Each row was made from one small tree. The marks that hang from a mark follow it in brackets, in alphabetical order. Every link used is in the known rows. Write each row's tree.
(in the rows, 128 means zero)
Known rows
H{E V{U}}: [107 125 118 131 146 116  92 137 118 151 128 129 142 162 140 145 103 117
 104 118 129 182 145 119 121 112 206 176  62 125 172  93 141 122 125  96
 147 130 143 107 105 105 126 115]
S{W{L}}: [127 144 136 113 128 112 126 148 147 134 122 145 160 136 139 153 123 118
 121 125 134 160 121 120 114  73 125 161 147 177 148 112 128 123 122 122
 127 135 146 141 123 144 129  90]
V{H U{F{P}}}: [138 120  95 138 137 101  95 140 128 145 102 138 181 132 115 160  75 137
 166 135 130 146 142  84 109 150 146 186 155 181 109  88 133 123 162 105
 153 137 143 120 115  93 105 129]
V{H{E} U}: [145 125 102 141 156  98 102 148 123 147 130 145 168 151 131 151 110 133
 126 131 154 168 158 116 131 128 224 177  87 131 131  98 150 112 134 102
 143 114 136 107 112  95 130 123]
B{L}: [116 138 128  99 147 103 121 151 113 129 119 122 156 124 158 151  99 134
 126 110 122 140 141 146  97 178 125 147  86 142 127 126 123 104 118 124
 124 151 137 131 123 156 118  85]
H{E V{U{F{P}}}}: [103 122 117 135 132  99  69 126 121 156 115 127 161 166 134 151  66 120
 146 137 114 168 140  85 103 141 165 189 122 146 169  86 129 132 154  93
 161 139 149 114 104  95 118 123]
U{F}: [126 127 123 116 143 103 126 123 125 140 108 109 141 139 121 157  85 140
 140 126 118 134 133 108  92 146 120 155 151 142 132 131 128 113 129 119
 122 145 153 141 122 119 111 102]
F{P}: [115 137 121 122 134 107  91 133 114 137 113 116 149 118 122 156  87 130
 145 152 107 124 121  94 104 155 123 157 147 172 125 101 129 111 157 108
 149 145 146 131 124 135 132 101]
D{M{G{C N{Y}}}}: [119 141 146 153 132 155 115 185 157 137 103  90 118 141 102 161  89 153
 150  93 158 179 125 146 117 157 155 133  74 204 161  85 169 127 198 107
 144 159 155 131 135 157 128 145]
Y{N{G}}: [109 142 131 121 136  97 103 149 121 149 117 108 129 128 128 160 113 152
 124 100 113 130 112 126 115 117  99 178 155 123 154 118 135 105 113 107
 151 138 133 110 124 132 110 105]
M{D G{C N{Q Y}}}: [142 144 134 121 146 133  82 188 176 122 109 124  99 170 153 138  90 158
 141  75 154 141 122 108 131 103  99 126 102 246 153  78 140 125 204  90
 156 171 145 109 131 163 144 142]
Y{N{Q} V{U{F{P}}}}: [121 126 113 102 117 109  62 187 132 145 119 137 137 144 155 163  93 133
 144 105 109 171 111  88 118  94  96 204 216 205 144  72 129 118 162  96
 165 142 142 136 118  61 129 158]
F{P{V}}: [121 142 112 104 151 112 101 129 117 125 111 105 143 105 121 148  87 117
 140 149 113 135  93  94 112 112 149 161 142 183 135  56 130 105 147 103
 141 140 145 124 120 139 112 108]
C{G{N{Q{H{E} Z{P}}}}}: [181 151 117 160 161 106  37 120 133 149 130 145 154 176 167 132 125 105
 182 152 129 140  85  95 114  70 133 210 163  58 180 204 110 103 185  90
 149 110 152  82 126 148 174 139]
Z{P{F V{H}}}: [134 149 108 110 183 118 139 124 139 121 110  88 149  92 120 134 116 119
 159 143 139 185  69 148 103 132 170 197 131 165 110  77 148  88 140 118
 122 106 148 100 121 121  86 120]
C{G{N{Q Y}}}: [152 144 134 138 128 121  92 157 138 125 106 110 104 141 162 132 101 143
 133 120 146 148 116 131 131  81 105 168 158 160 166 132 130 118 157  98
 144 149 142 131 128 149 154 134]
W{L{B}}: [144 129 138 107 159 126  95 118 137 135 122 122 167 137 162 153 112 128
 132 120 136 136 136 142 115 170 105 152 158 149 124 114 106 121 102 128
 122 126 155 155 120 137 119  98]
L{B W}: [143 148 126 125 173 121  85  96 136 134 126 101 117 150 145 159 104 123
 122 117 137 108 136 111 115 170 109 140 137 127 112 111 104 112  97 135
 139 131 176 160 126 126 120 123]
M{G}: [132 131 107 106 153 109 127 124 130 134 115 105 115 123 128 153 103 125
 124  91 119 126 125 124 106 140 153 136 102 153 124  99 138 108 140 104
 128 149 141 131 128 142 131  95]
H{E}: [126 136 129 127 152  93 105 132 117 143 130 116 141 150 135 150 103 131
 125 142 129 143 137 118 114 149 180 155 107 116 148 125 138 106 132 109
 130 125 146 128 120 127 142  95]
C{G{N{Q{Z} Y{V}}}}: [136 154 133 120 142 120  78 176 142 118 107 106  97 157 143 131 104 126
 148  90 133 124  94 124 130  73 126 180 169 140 187 129 131 109 165 104
 127 145 147 126 122 150 156 144]
Y{N{G Q} V{U{F}}}: [112 128 113 105 126 103  89 171 136 152 120 124 125 163 151 155 118 148
 122  83 105 160 114  99 121  72  62 198 196 155 169  75 129 112 115  96
 156 149 133 115 115  70 119 148]
M{D}: [121 141 119 101 155 104 114 134 125 132 113 120 114 126 136 149  98 151
 117  99 119 116 129  99 111 133 108 114  99 166 121 110 130 107 134 114
 135 134 145 119 126 144 125  97]
N{G{C} Q{Z} Y{V{H}}}: [120 154 129 131 151 114  70 184 160 129 118 116 139 187  99 136 114 151
 157 121 121 108 110  86 127 122 105 191 146 162 187  71 151 103 156 115
 137 161 135  87  98 139 134 142]
Y{V}: [113 139 125  98 147 111 119 166 121 133 119 106 127 129 118 149 112 136
 122 109 117 152 108 130 116 129 130 152 129 155 140 106 143  95 133 121
 121 140 151 139 120 120 136 109]
S{W{L{B}}}: [141 144 134 113 142 112 107 120 155 133 123 142 167 147 161 153 119 116
 138 119 154 144 123 131 107 107 106 156 167 156 134 105 109 128  96 132
 118 119 156 160 122 132 123 105]
C{G{N{Q{Z} Y}}}: [148 148 130 141 139 126  78 143 141 119 105 113 101 155 152 136  96 129
 148 111 136 106 113 112 120  81 135 180 161 132 176 146 123 120 163  99
 132 147 142 120 125 162 144 135]
Q{H Z}: [136 139 105 131 151 109  87 107 120 142 117 149 150 141 112 155 109 111
 154 122 104  91 118  97 118 113 162 175 151  74 138 153 121 103 125 123
 118 140 151 103 118 152 118  99]
C{G}: [138 142 112 117 141 109 124 121 113 135 112 106 126 118 126 147 103 132
 125 118 126 131 112 120 101 100 116 143 150 119 141 156 136 104 122 116
 136 129 145 122 126 126 141 102]
Q{N{G{C} Y{V}} Z}: [ 95 152 137 132 129 121  76 156 160 142 108 113 144 187  77 151 106 142
 160 115 122 102  91 118 118 146 106 198 170 132 203 116 148 110 133 111
 131 154 153  95 111 151 111 105]
Y{N{G{C} Q} V{H{E}}}: [136 155 137 131 148  86  54 223 147 157 142 122 163 194 138 144 127 166
 149 112 141 185 102 102 146  64 116 195 165 139 183  81 159  94 151 109
 173 131 136  80 104  96 155 160]
Z{P}: [137 134 128 118 157 126 117 128 124 134 122 106 140 117 122 154 117 128
 132 156 118 151 106 129  82 185 119 178  97 165 132 152 134 101 153 105
 131 122 147 132 126 132 129 104]
N{G{C} Q{H} Y{V{U}}}: [117 136 112 134 114 128  66 161 150 147 124 166 153 180 110 138 133 140
 127 133 120 157 120 100 140  96  57 190 171 168 192  73 145 111 138 104
 154 175 133  87 106  98 149 145]
S{W{L{B{E}}}}: [163 146 123 135 153  89  83 133 152 127 126 169 180 162 161 158 120 121
 145 113 152 136 136 131  93 161 155 166 196 182 141 100  98 125  80 131
 118 118 156 177 118 138 120 113]
M{D G{C N{Y}}}: [132 142 139 125 145 132 103 185 170 124  99 117 114 155 120 149  81 157
 147  64 163 144 117 132 122 134 121 123  91 240 153 103 149 123 201  99
 146 162 148 111 136 170 122 128]
M{D G{C}}: [129 141 112  99 157 118 116 149 151 133 114 119 123 148 116 152  92 147
 133  79 135 126 118  91 101 121 114  98  89 207 129  99 146 110 169 108
 147 152 148  97 130 143 132 111]

Write each row's tree
[147 118  96 131 147 109 124 140 133 143 108 139 167 140 119 158  92 141
 142 114 144 155 150 110 114 131 161 180 126 160 114 107 138 119 133 112
 134 132 144 121 114  88  96 127]	V{H U{F}}
[113 145 140 148 116 120  91 136 155 150 108 116 152 172  94 152 101 158
 147 141 138 122 113 129 120 146  82 182 158 153 181 123 145 120 126 105
 148 159 147 101 117 146 112  94]	Q{N{G{C} Y}}
[118 136 110 145 126  93  36 138 124 175 137 162 145 184 173 141 129 130
 119 101 106 175 125 101 155  30 130 220 146  65 198  83 128 120 106  87
 182 140 126  66  99 102 140 139]	Y{N{G Q{H{E V{U}}}}}
[144 139 118 145 114 105  84 118 139 154 107 158 144 142 118 151 103 135
 150 126 134 120 121 152 148 143 136 198 174 102 145 142 135 120 110 115
 123 141 151 127 119 155 121  88]	Q{H N{Y}}
[130 144 148 123 133 124  89 202 147 122 112 112 104 153 151 133 111 146
 129 109 137 170 111 146 146 111 119 178 143 198 167  83 134 111 167 103
 131 158 148 151 121 141 149 141]	G{N{Q Y{V}}}
[118 147 123 119 147 103  67 140 130 142 124 115 112 156 152 155 119 135
 133 105  92  88 112  83 113  77 110 193 173 101 165 105 119 106 120 101
 150 145 129  95 116 139 121 121]	Y{N{G Q{Z}}}
[113 150 140 109 130 117  72 205 144 145 131 112 138 170 134 151 126 156
 132 107 115 169  86 102 126  64  50 182 181 177 179  91 143  97 146 112
 168 156 140  94 114 100 142 148]	Y{N{G{C} Q} V}
[102 132  94 103 154 133 144 108 125 121 110 115 133 103 128 145 108 103
 118 119 133 175  98 135 113  75 190 169 148 162 123  43 141 104 105 112
 125 134 147 101 124  93  74 112]	P{F V{U}}
[115 145 117 100 172 130 140 106 132 120 112  82 129  95 124 139 116 105
 143 150 123 177  63 146  85 135 146 186 137 165 125  88 137  89 134 113
 118 116 153 111 128 120  89 105]	Z{P{F V}}
[144 128 114 140 133  86  91 171 155 157 112 143 159 179 113 151  91 148
 154 106 167 166 141 151 150 166 198 216 157 132 164  97 160 125 123 102
 124 116 148 134 105  84 117 126]	Q{N{Y{V{H{E} U{F}}}}}
[120 123 117 100 129 115 114 185 131 146 115 129 139 136 122 171  99 138
 128  70 131 176 114 136 114 114 141 199 174 171 148 116 146 113 129 113
 134 130 147 140 122  65 100 143]	Y{N V{U{F}}}
[127 145 137 150 146 159  83 172 166 130 110  97 100 172 129 155  95 135
 160  98 135 135 127 101 114 120 172 147  90 183 173  70 150 129 207 102
 139 165 153 116 128 168 140 157]	D{M{G{C N{Q{Z} Y}}}}
[126 138 106 130 126  83  46 167 126 169 144 169 146 175 160 145 145 132
 123 103 113 172 114 107 157  48 106 208 191  85 186  85 137 104 113  91
 166 133 126  88 111  80 156 143]	Y{N{G Q{H{E}}} V{U}}
[127 137  90 124 172 101 127 123 130 133 122 126 158 128 133 136 109 111
 137 125 160 191 113 136 135  80 252 184 129 127 126  39 153 100 111 109
 130 107 143  86 113  87  88 125]	P{F V{H{E} U}}
[134 143 129 146 145 154  97 186 153 142 118  93 121 162 149 153 108 145
 146 108 138 190 119  99 122  71 132 121  84 196 147  66 150 119 203 102
 163 161 159 113 134 141 155 159]	D{M{G{C N{Q}}}}
[111 144 139 136 127 123  85 145 148 133 119 111 128 173 122 139 111 154
 126 156 120 127 129  92 109 136  64 165 144 183 181  87 139 115 143 105
 151 177 132 105 112 136 139 119]	N{G{C} Q Y}
[135 142 150 148 141 151  66 178 160 119 113 126 134 189 134 147  93 133
 158 133 145 127 120 102 121 109 156 190 136 191 178 124 129 120 194 106
 138 165 153 110 120 159 125 146]	G{C N{Q{Z} Y}}
[161 124  94 114 172 127 130 132 143 132 109 122 171 116 115 151 103 123
 150 139 147 178 106 114  96 142 166 210  98 189 126  89 141 107 149  98
 130 109 143 114 115  89  82 141]	Z{P{V{H U{F}}}}
[146 141 107 149 140 124  86 149 139 154 115 122 112 141 165 145 122 133
 152  94 118 169 123 110 147  54 127 133 116 118 131  70 135 116 172 100
 150 153 151 115 134 158 162 142]	D{M{G{N{Q{H}}}}}
[151 134  92 128 178 120  76  95 127 141 134 163 171 147 118 148 126  79
 151 155 122 140  99  98 109 123 221 220 100  89 169 123 128 100 144  90
 124 102 142  82 115 117 111 125]	Q{H{E} Z{P{V{U}}}}
[113 144 140 128 130 119  93 171 136 150 121 112 159 152 107 165 109 156
 137 115 127 153 100 116 105 108  87 178 160 157 169 129 146 105 137 114
 165 148 141  91 123 122 110 124]	Y{N{G{C}}}
[110 153 145 121 154 136  65 162 159 125 124 103 129 180 101 140 127 135
 151 156 103 117  86  91  83 179  59 205 130 183 206 111 139 100 179 100
 136 154 138  99 108 137 143 135]	N{G{C} Q{Z{P}} Y{V}}
[153 146 143 172 137 123  32 163 157 141 128 166 162 216 138 141 102 122
 178 147 151 136 126  98 141  97 182 205 156 113 195 145 127 118 191 106
 141 153 155  87 114 159 148 148]	G{C N{Q{H{E} Z} Y}}
[145 141 110 127 163  71  87 136 130 142 114 111 174 141 122 145  68 132
 179 150 136 148 110  79 120 125 187 181 155 143 139  58 138 108 155 105
 141 119 145 117 108 119 109 125]	U{F{P{V{H{E}}}}}
[110 153 142 135 140 131  70 153 167 143 111 107 156 178  74 151 117 136
 172 142 119 115  70 127  93 197  83 222 145 153 205 147 147 105 161 102
 134 136 153  98 115 149 119 110]	Q{N{G{C} Y{V}} Z{P}}
[155 142 122 132 138 122  92 154 127 131 113 108 122 146 174 135 109 135
 137 120 138 160 104 110 126  35 100 155 158 145 150 140 119 110 159 100
 156 141 149 115 131 137 159 133]	C{G{N{Q}}}
[110 119 119 128 143 107  99 125 127 155 120 124 145 177 136 149  83 123
 124 115 126 176 148 108 108 123 186 184  94 117 174 103 134 127 126 101
 141 134 148 116 104  91 111 119]	H{E V{U{F}}}
[132 144 112 144 141  72  59 103 121 162 138 146 147 178 159 131 132 137
 138 157  99 126 132  78 135  79  88 169 165  52 168 102 117 102 114  98
 152 147 132  88 110 134 166 103]	N{G Q{H{E}}}
[110 145 113 133 143 102  83  97 134 151 108 112 141 162 117 153 109 130
 153 121 100  72 108  95 113 113 118 180 159  74 162 128 116 111 106 102
 135 141 149  92 118 161 107  78]	Q{N{G} Z}
[122 139 123 136 150 131 124 161 132 143 105  84 110 120 133 157 104 140
 139  81 130 169 124 135 120 116 162 120  73 153 131  78 150 117 171 103
 142 144 154 134 140 158 135 126]	D{M{G{N}}}
[164 132 127 130 166 100  72 133 131 128 124 146 181 155 163 157 111 134
 139 112 138 128 150 141  99 227 155 161 183 173 133 112  94 119  86 125
 124 124 154 175 117 143 119 106]	W{L{B{E}}}
[111 149 129 123 143  88 111 174 139 136 106 103 129 132  94 137 113 165
 132  99 125 132 120 147 133 166 105 178 126 149 163  69 157 100 122 115
 126 145 129 124 107 139 126 109]	N{G Y{V{H}}}
[104 119 110 124 128 120  85 127 122 147 102 123 154 145 122 154  67 124
 142 121 103 161 129  86  98 132 130 185 132 179 150  83 125 133 153 101
 160 153 150 119 108 102 101 123]	H{V{U{F{P}}}}
[143 139 104 113 157  92 105 138 132 132 100 107 166 116 113 148  68 135
 178 139 126 139 102  83 115 119 149 179 164 178 122  55 135 108 154 113
 141 132 147 122 112 124  91 125]	U{F{P{V{H}}}}
[129 146 111 151 145  93  44 105 131 170 121 152 158 194 135 143  99 105
 167 115 114 117 110 109 148  84 209 211 137  11 181 149 122 117 112 110
 134 123 162  77 101 162 125  92]	Q{H{E V} N Z}
[139 122 102 148 144  81  78 140 127 154 117 144 190 155 123 157  75 135
 167 151 139 154 153  81 115 159 185 188 147 150 127  93 139 123 164  99
 156 123 142 116 111  87 120 130]	V{H{E} U{F{P}}}
[123 149 102 108 169 107 143 130 132 122 106  95 142 100 121 136 103 124
 149 117 141 168  87 141 127  76 193 170 153 142 109  50 147  92 112 128
 120 124 148 100 117 123  81 113]	P{F V{H}}
[ 87 131 120 116 126 113 113 152 131 135 111 120 123 135  99 146 120 145
 101 104 117 139 130 140 122 163 103 175 124 170 179  68 150 112 116  98
 130 155 126 127 115 107 123 110]	N{G Y{V{U}}}
[110 137 122 110 124 133  74 202 143 147 133 136 146 172 135 155 134 145
 114 104 124 185  99  98 126  51  73 190 168 196 182  77 147 106 145  99
 177 154 136  84 115  69 135 161]	Y{N{G{C} Q} V{U}}
[120 150 133 131 138 110  84 198 159 133 119 112 141 173 109 132 118 169
 141 131 133 153 114 108 135 121  75 178 143 191 178  58 157 102 153 114
 149 164 133 101 101 123 147 143]	N{G{C} Q Y{V{H}}}
[142 139 154 146 128 150  80 192 158 125 114 120 138 175 140 143  99 147
 142 139 155 171 122 121 128 107 120 175 135 220 168 109 137 120 192 105
 150 167 151 122 123 143 137 146]	G{C N{Q Y}}
[138 137  97 128 184 113 124 122 137 132 125 116 167 118 131 137 121 105
 149 152 157 207  92 146 109 130 229 210 107 150 127  68 154  96 138 101
 132  89 142  87 117  85  94 130]	Z{P{F V{H{E} U}}}
[145 144 128 162 124 146  76 174 162 148 113 130 122 161 135 148 108 146
 161 109 142 176 124 119 143  95 123 147 120 166 163  76 157 126 196 106
 152 171 153 114 128 157 157 160]	D{M{G{C N{Q{H} Y}}}}
[150 119 103 141 153  89 108 140 131 153 122 140 174 162 129 154  92 139
 145 127 152 163 163 107 119 144 200 183 118 129 134 110 143 118 133 106
 135 118 142 115 111  83 115 126]	V{H{E} U{F}}
[124 140 133 146 144 152 117 181 147 144 110  90 136 145 114 163 100 144
 153  99 148 190 113 124 112 109 151 119  75 186 147  91 160 117 198 110
 153 151 165 113 139 145 134 143]	D{M{G{C N}}}
[144 147 110 112 176 133  96 107 142 132 113 109 145 132 121 151 111 103
 161 143 122 115  67 115 101 130 180 212 118 128 153 128 124 101 136  97
 119 106 156 103 122 154  95 100]	Q{N Z{P{V}}}
[156 148 103 129 161 125  51 157 167 136 114 161 135 190 152 142 103 129
 176  70 127 111 102  62 137  29 109 136 132 159 147 114 119 113 203 100
 158 162 156  62 129 175 142 146]	M{D G{C N{Q{H Z}}}}
[129 142 143 149 135 154  95 190 164 135 112  93 103 160 139 150 100 152
 145 106 148 177 128 122 125 119 138 134  87 212 162  58 159 128 202  99
 150 167 150 129 130 154 153 157]	D{M{G{C N{Q Y}}}}
[127 120  96 101 152 127 138 117 130 130 108 124 145 126 123 155  90 118
 124 118 131 158 120 101 106  95 162 172 130 170 143  72 132 114 118 104
 123 138 145 124 119  89  81 122]	P{V{U{F}}}
